Each row was made from one path, in order. Every step used is in the known rows, and no mark comes twice. Write each row's path.
(in the rows, 128 means zero)
Known rows
M/X/Q/D: [124 133 142  88 125 166 136  57 132 135 117 151 136 118 137 182 125  62
 128 102 147 124 116 111 133 125 113 124 103 126 148 136  68  98 140  93
 125  85 135 128 128 127]
H/D: [139 123 115 126 138 154 132 171 154 109 147  99 104 133 148 125 162 126
 100 118 138 124 159 147  95 133 144 132 132 162 142  93 118  97 156 159
 106  96 110 130 134 161]
X/M/T/Q: [128 121 131 132 121 103 126  93 115 141 150 136 167 148 144 146 154 136
 152 109 130 127 113 151 218 108 175 165 134 124 143 136 142 154 114 140
 124 165 124 109 146 108]
U/C/Q/X: [111 152 157 116 110 115 149 178  92 136 141 132 135 127 133 157 135 107
  87 136 107 140 136 106 130 137  71 133 144 158 103 132 127 146 147 165
 148  47 146 118 106 111]
N/K/P: [138 149 126  92 108 175 113 103 177 111 137 121 129 108 111  45 142 137
 147 127 102 110 168 136 110 133 180 109 101 116 104 108 115 150 111 106
  95 116  97 137 132 108]
U/C/M: [ 98 173 113 156 166 167 128 158 116 165 125 104 125 148 130 123 147 109
  82 133 120 145 119 104 128 133 110 147 133 170 125 149 111  90 149 150
 130 124 144 133 134 137]
Y/Q/D/H: [178 126 166  82 133 161 135 149 138 149 127 108 115 113 125 136 132  70
 118 109 147 180 114 110  41 129 139 137 127 118 111 111  83  48 146 104
 165 109 106 139 100 165]
P/K/N: [129 109 111  68 149 133 143 137 128  75 128 109 106 107 121 113 115 136
 194 109 120 127 164 120 108 138 167 103  89  95 153 134 131 121 102 112
 123 136 122 122 104 132]
T/Q: [140 139 126 142 130 153 120 155 139 101 157 169 123 130 141 143 153 132
 117 123 133 125 118 127 150 134 129 137 142 115 125 122 129 145 125 119
 128 140 128 138 114 123]
C/Q: [143 120 168  90 124 143 123 149 128 133 139 163 111 122 140 126 142 135
 109 133 125 109 122 133 134 145 135 143 138 121 113  94 117 133 135 157
 139  74 125 141 104 136]
P/K/Q/Y: [145 119 110 145 157 157 134 134 128 102  85 116 105  99 108 174 116  86
 130 125 133 131 155 135  26 141 153  92  89  98 137 106 168 181 109 113
 119 179 144 152 111 171]
P/K/Q: [144 112 113 101 148 129 154 132 138 117 109 125 105 107 126 134 138 139
 137 135 125 126 156 130  34 134 180 116  95  98 137 111 152 175 100 107
 109 152 122 148 114 152]
X/Q: [119  95 116 112 139 135 128  97 137 101 114 172 127 123 130 142 151 119
 111 125 134 106 122 140 115 144 123 124 134 120 133 119 115  99 117 111
 118 114 112 132 112 130]
E/K/P: [155 128 138 116  96 137 135 109 182 139 136 111  96  95  79  81 142 141
 151 127 106 121 113 108 122 128 176 104  68 131 118 107 153 144 140 132
 111 108 125 111  89 124]
P/K/Q/X: [139  97 114 116 140  82 169 139 125  79 113 107 114 104 127 170 119 140
 155 135 124 140 157 126  30 132 137 126  97 104 129 130 159 168 101 104
 107 126 132 133 116 134]
T/Q/C: [126 158 103 171 122 161 125 168 132 142 158 158 140 123 136 131 129 187
 115 172 131 143 128 120 144 126 104  99 135 121 126 112 140 143 119 122
 128 122 124 144 113 124]
X/Q/C: [114 123 110 143 140 150 134 100 130 137 115 163 138 126 138 136 123 169
 110 166 131 124 136 129 105 129  99  87 138 125 123 120 132  95 115 108
 111  94 118 128 107 128]
U/C/Q/X/M/T: [ 97 140 182 101 103  62 140 114  59 180 144 102 172 155 127 165 131 109
 132 127  99 145 146 125 201 114 122 152 137 173 130 154 150 148 133 187
 138  71 147  92 143 104]
Y/Q: [152 126 163 111 133 154 119 159 137 124 131 140 121 124 122 136 151 137
 120 125 133 108 125 136  51 134 141 149 127 128 110  86 113  60 134 134
 144 127 116 121 101 136]
T/Q/D: [142 139 114 113 128 197 133 133 145 110 157 151 123 116 147 168 140  76
 106 114 150 145 123 107 142 118 111 126 116 105 154 116 117 150 133 111
 132 104 133 147 108 133]
M/X/Q/K: [120 145 145 123 112  87 129  76 128  82  94 139 146 125 134 112 116 116
 143 116 143  99 107 117 134 130  82 121 115 114 145 133  87 112 136  89
 130 136 122 114 128 124]
T/Q/K/E: [117 144 106 142 118 105 102 147 199  29 124 145 130 125 146  83 130 137
 117 127 146 123  98 113 173 121  92 112 137  93 142 110 129 195 129 113
 144 169 107 150 114 140]
T/Q/Y: [135 144 119 178 136 180 115 168 130  94 143 163 119 117 120 188 134  86
 102 123 143 117 119 140 159 135  98 117 131 126 137 121 138 153 135 125
 133 166 141 148 112 134]
Y/Q/K: [150 133 150 131 121 127 115 146 136  74 113 133 133 123 123  94 134 139
 129 128 135  95 119 121  49 124  93 131 129 109 128  89 115  84 136 128
 154 143 119 120 100 141]
M/T/Q: [125 127 121 135 118 114 117 154 124 135 150 137 126 130 151 143 148 128
 143 108 136 117 109 144 217 122 141 131 142 118 123 127 154 148 134 121
 141 147 131 106 142 107]
P/K/Q/D: [148 112 109  79 145 183 159 111 140 126 106 121 103 100 137 164 125  79
 134 127 146 144 165 108  16 129 170 110  81  94 163 121 144 180 112  97
 112 119 129 160 115 173]
C/M/T/Q: [126 116 118 170 138 112 119 136 129 156 144 141 112 134 144 130 141 145
 142 120 135 118  97 142 252 118 140 163 149 127 113 159 152 121 126 133
 139 182 142 123 177 105]
M/T: [114 110 118 108 129 125 110 155 132 146 129 114 117 141 142 126 143 122
 142 102 139 121 125 149 165 130 153 135 132 145 129 122 127 111 144 137
 138  92 124  97 146 113]
C/A: [131 128 163 111 151 133 125 171 147  93 127 138 113 143 117 114 126 107
 107 117 124  64 107 126  99 140 139 120 136 147 123 109 116  77 148 108
 123 116 124 117 102 140]
Q/Y: [132 126 112 153 152 180 105 162 137 104 116 124 112 130 113 168 123  74
  96 111 142 118 133 142 103 149 113 117 119 134 140 108 121 118 134 147
 135 126 135 141 107 148]
C/M/T/Q/D: [129 119 121 133 138 173 129 108 132 164 149 124 123 139 157 162 114  92
 135 114 154 139 105 120 246  99 123 153 124 117 132 155 142 128 142 122
 141 152 147 141 181 123]
P/K/Q/D/H: [161 115 117  78 141 148 171 115 133 134  96  90  95  84 133 141 118  71
 136 121 143 193 146 100  11 121 182 107  83  88 137 136 129 166 119  85
 131 124 109 158 117 180]
T/Q/C/U: [117 144  82 174 116 156 128 187 124 124 179 224 128 112 139 146 133 208
 143 172 106 139 121 114 157 139  94  76 158 117 115 113 148 160 127 156
 144 155 124 155  86 129]
U/C: [104 182 114 125 142 157 121 178 109 146 119 115 131 142 125 126 152  90
  85 119 117 129 144 112  92 141 116 111 126 166 129 128 110 119 157 130
 135  80 132 119 112 129]
N/K: [120 133 109  93 114 180 102 144 134 113 122 126 120 128 125  73 133 119
 113 125 140 107 174 151  83 137 164 133 142 131 133 112 109 133 119 122
 120 100 105 134 142 129]
X/M/T: [118 113 131 115 130 101 123  92 116 146 132  95 158 161 139 129 145 125
 143 104 133 128 128 152 170 122 190 166 135 142 147 122 124 122 121 165
 123 120 122 104 144 116]
X/Q/K: [119 102 112 119 127 107 129  85 138  58  90 161 146 125 130 104 133 124
 121 128 141  91 118 125 104 137  78 110 138 102 143 119 124 111 131 102
 134 129 116 121 111 149]
P/K: [119 133 119 104 148 138 148 152 153  92 115 113 121 124 130 143 146 123
 135 129 135 115 155 130  96 136 175 129  99 117 150 101 146 136 113 120
 129  93 120 128 117 143]
X/M: [135 119 139 109 142 127 130  94 127 113 140 114 161 153 133 134 145 123
 115 120 133 131 135 134 106 137 178 172 125 148 149 114  98 109 111 163
 118 113 118 144 110 136]

Write each row's path
[118 128 148 144 152 108 136  62 138 156 102 151 130 141 133 146 128 122
 135 123 138 101  92 133 180 129 115 162 130 137 114 164  82  60 125 107
 117 166 141 135 157 111] -> C/M/X/Q
[135  72 121 117 108  51 143  77  98 139 135  98 152 145 135 160 123 139
 151 111 112 150 134 148 102 122 147 169 130 136 133 147 144 154 113 154
 100 145 132 105 148 103] -> K/Q/X/M/T
[137 146 143 149 107  75 138  52 154  88 156 118 176 122 141  84 138 154
 199 129 106 115 113 130 234  99 149 136  86 108 136 128 153 197 120 124
 111 200 120 108 142 100] -> X/M/T/Q/K/P
[110 120 110 177 162 143 138  85 130 159 112 164 128 141 137 129 110 194
 115 167 127 120 124 133 144 131  93 117 137 132 117 140 125  64 113 125
 109 132 134 164 146 131] -> X/Q/C/M
[138  94 176 118 112  55 137  89 102 136 142  91 167 149 121 163 126 144
 169 114 121 128 132 148 129 117 141 180 136 137 127 118 127  73 115 151
 135 131 129  91 140 106] -> Y/Q/X/M/T
[138 169 162  68 117 169 144 159  94 191 128 118 127 116 138 128 139  44
  80 124 128 197 134  82 105 133 119 104 133 141 120 145  98 130 158 140
 167  50 127 130 108 164] -> U/C/Q/D/H
[117  93 131 121 120  53 135 103 115 125 138  89 159 166 135 162 122 138
 158 111 128 136 141 144 173 119 143 173 137 157 142 141 127 113 124 162
 128  88 131  97 143  96] -> Q/X/M/T
[152 110 180 120 126  83 140 100 120 105 149 116 167 146 109 168 136 143
 133 135 123 132 130 129  66 123 130 190 132 139 127  95  99  61 110 156
 128 120 120 114  94 118] -> Y/Q/X/M
[111 134  78 147 126 162 123 185 126 143 157 188 121 138 131 130 121 199
 127 171 107 136 142 110  99 148 106  74 159 138 121 104 121 125 137 172
 143 113 114 147  88 126] -> Q/C/U
[100 123 120  96 159 124 127 160 208  66 104  99 117 127 128 119 142 125
 134 122 138 129 148 132 129 140 176 114  94 107 141  95 140 167 102 122
 128 104 102 152 108 156] -> P/K/E
[113 129 152 139 157 126 129 118 126 124  97 183 135 131 113 113 109 163
 123 154 118  69 110 125 103 126  94  75 140 134 122 122 137  71 129  80
 121 124 131 125 103 133] -> X/Q/C/A
[135 104 169  96 112 103 138 165 122 106 151 147 119 124 135 165 120 139
 114 129 123 123 130 134 132 141  95 155 146 125 111 117 125 120 137 166
 135  53 131 130 109 112] -> C/Q/X
[149 123 122 108 114 130 136 136 126 159 148 109 119 112 158 145 131  67
 139  96 148 193 104 123 205 113 143 121 139 112 124 155 125 135 148  98
 163 118 119 107 155 138] -> M/T/Q/D/H
[103 186 158 112 160 140 124 196 110 135 110 123 126 146 115 119 136  74
  85 123 101  88 117 101  97 131 110  92 129 164 123 133 123  97 169 103
 136 110 141 106 103 142] -> U/C/A
[111 162 143  79 106 120 126 149  85 105 128 133 122 101 126  55 113 124
 156 121  98 124 137  85 134 132  65  83 128 126 135 147 120 160 149 152
 145 119 138 119 112 139] -> U/C/Q/K/N
[143 107 101  94 101 163 102 114 130 132 104 140 110 110 120  74 126 135
 115 125 137 118 172 148  15 138 165 120 143 118 122 117 124 178 113 110
 108 151 107 148 145 133] -> N/K/Q
[131 108 131 126 124  84 139 106 124  91 155 102 157 158 127 168 126 126
 122 128 123 148 140 133 101 130 131 174 134 154 147 131  93 110 115 169
 107  80 132 130 104 110] -> Q/X/M
[117 124 115 182 125  84 113 126 127 102 136 129 133 137 154  97 122 143
 153 123 141 112  93 129 242 103  91 151 139 118 125 154 154 139 137 120
 148 198 142 121 178 116] -> C/M/T/Q/K
[ 94 179 107 216 154 155 110 162  90 184 121 117 133 138 120 178 132  69
 113 118 119 137 115 131 243 115  82 113 142 155 117 167 162 155 148 126
 158 209 170 112 174 123] -> U/C/M/T/Q/Y
[183 105 115  81  88 148 152 111 132 179  93  93  73  90 101  95 112  73
 116 116 147 198 103  92  10 115 172 104 106 115 132 137 135 159 159 108
 139 120 126 142 103 182] -> E/K/Q/D/H
[137 120 136 146 115  81 152 102 118  74 168 135 173 144 129 182 132 139
 129 126 129 142 128 134 151 114 115 177 136 132 139 137 117 146 105 148
 123 133 122 131 105 104] -> T/Q/X/M
[165 143 163 126 123 121 127 110 176  70 132 130 143  99 106  61 143 154
 154 138 105  95 124 111  81 134 114 116  80  95 103  84 114  96 131 110
 125 163 101 119  95 127] -> Y/Q/K/P
[141 151 125 178 107 123 132 100 120 240 101  85  88 113  88  92  80 181
 146 165 128 155  94  97  90 125 147 120 102 142 113 150 144 147 132 131
 120 173 161 135 145 126] -> E/K/Q/C/M/X
[ 94 183 108 195 128  96 123 147  98 142 120 104 150 149 143  89 135 117
 124 123 120 129 105  98 242 107  67 127 146 140 123 175 161 160 154 116
 157 197 155 109 187 121] -> U/C/M/T/Q/K
[104 130  99 179 151 136 112 145 126 209 128 103 118 162 138 106 114 193
 146 157 123 133 121 135 190 125 117 123 143 148 110 147 143  78 125 148
 136 112 139 126 177 113] -> Q/C/M/T
[130 156 107 207 148 164 130 146 128 164 158 148 125 137 138 129 113 198
 113 176 127 142 110 126 173 127 104 127 144 128 118 140 135 118 125 129
 124 165 137 164 147 118] -> T/Q/C/M
[125 139 105 181 156 167 128 153 138 171 131 120 117 154 139 111 111 191
 113 175 125 140 125 121 126 130 109 131 134 152 117 130 115  79 125 149
 119 117 139 154 140 129] -> Q/C/M
[157 104 118 108  96 129 129 130 137 152  97 125  81 103  85 100 129 130
 118 119 133 133 104 125  27 128 176 119 109 116 127 112 170 168 144 132
 117 140 136 140 101 155] -> E/K/Q
[114 172 163  98 125 153 129 176  95 168 134 149 125 124 131 125 156 106
  89 134 110 125 139 109 130 143 115 118 141 145 116 125 122 146 153 166
 146  65 134 127 107 139] -> U/C/Q
[127  75 116  92  79  66 130  57  97 144 117  94 159 138 119 101 112 141
 150 115 124 135 176 158  86 108 175 154 148 140 132 150 148 188  93 130
 100 157 118 115 186 101] -> N/K/Q/X/M/T
[119 146 116 166 116 109 127  95 100 173 155 127 167 147 141 139 125 186
 152 146 126 141 131 142 211 103 157 125 136 132 147 131 155 165 103 138
 119 148 127 115 154 110] -> X/M/T/Q/C
[114 128 144 187 155 144 112  63 126 149  86 135 124 137 108 183 105  79
 125 114 147  99  97 145 175 142  87 146 119 142 124 153  86  78 124 111
 127 187 153 141 152 127] -> C/M/X/Q/Y
[141 114  95 129 105 198  97 120 114 126  94 130 112 104 100 111 103  89
 101 129 139 116 163 165   6 143 137  96 136 117 129 111 144 191 118 119
 117 185 126 156 140 143] -> N/K/Q/Y
[147 118 106 117 108 115 113 133 127  31 155 149 123 103 127  75 105 141
 180 110 131 124 123 110 160 117  82 106 124  90 150 146 125 160 130 106
 134 190 125 122 107 118] -> T/Q/K/N
[147  77 111 126 122 100 141 143 130 102 134 124 109 118 123 150 118 140
 111 126 128 146 132 136  29 141  94 145 133 127 116 130 110 138 137 124
 107 129 138 130 104 115] -> K/Q/X
[102 122 105  79 115 158  79 144 194  94 105 121 119 136 121  57 130 126
 103 121 141 121 156 154 109 135 175 116 150 123 130 107 108 176 111 115
 123 111  90 156 147 133] -> N/K/E
[122 118  85 158 113 149 105 103 105 226 103 109 114 126 126  55  91 200
 153 166 123 137 157 150 104 123 153 108 157 137 101 156 161 163 116 117
 103 183 126 141 213 114] -> N/K/Q/C/M/T
[119 104 125 150 109  65 130 164 120 103 162 132 138 131 142 176 125 140
 158 115 129 137 121 139 219 118  93 139 149 122 116 145 157 148 131 120
 135 120 136  92 144  85] -> M/T/Q/X
[104 162 176 137 138 107 124 107 120 144  97 168 144 134 112 129  86 148
 138 144 119  65  97 126 134 137  97  80 124 145 129 129 104  67 137  69
 120 128 135 105 124 107] -> M/X/Q/C/A
[125  90 184  96  97  47 143  94 100 142 157 120 159 144 139 164 126 140
 155 123 114 126 131 147 200 128 140 175 146 139 127 127 135 141 125 192
 138  73 131 101 149 101] -> C/Q/X/M/T
[120 103 121 142 151 129 119 131 140 162 125 105 107 156 145 114 135 139
 138 119 135 122 113 139 194 123 144 163 141 143 109 139 132  88 136 149
 137 136 134 114 181 110] -> C/M/T
[ 86 181 140 155 153 121 132  87 103 189  96 127 137 145 125 143 132 100
 109 121 115 133 111 105 173 127  92 150 125 161 115 183  84  77 136 104
 131 156 152 119 157 120] -> U/C/M/X/Q
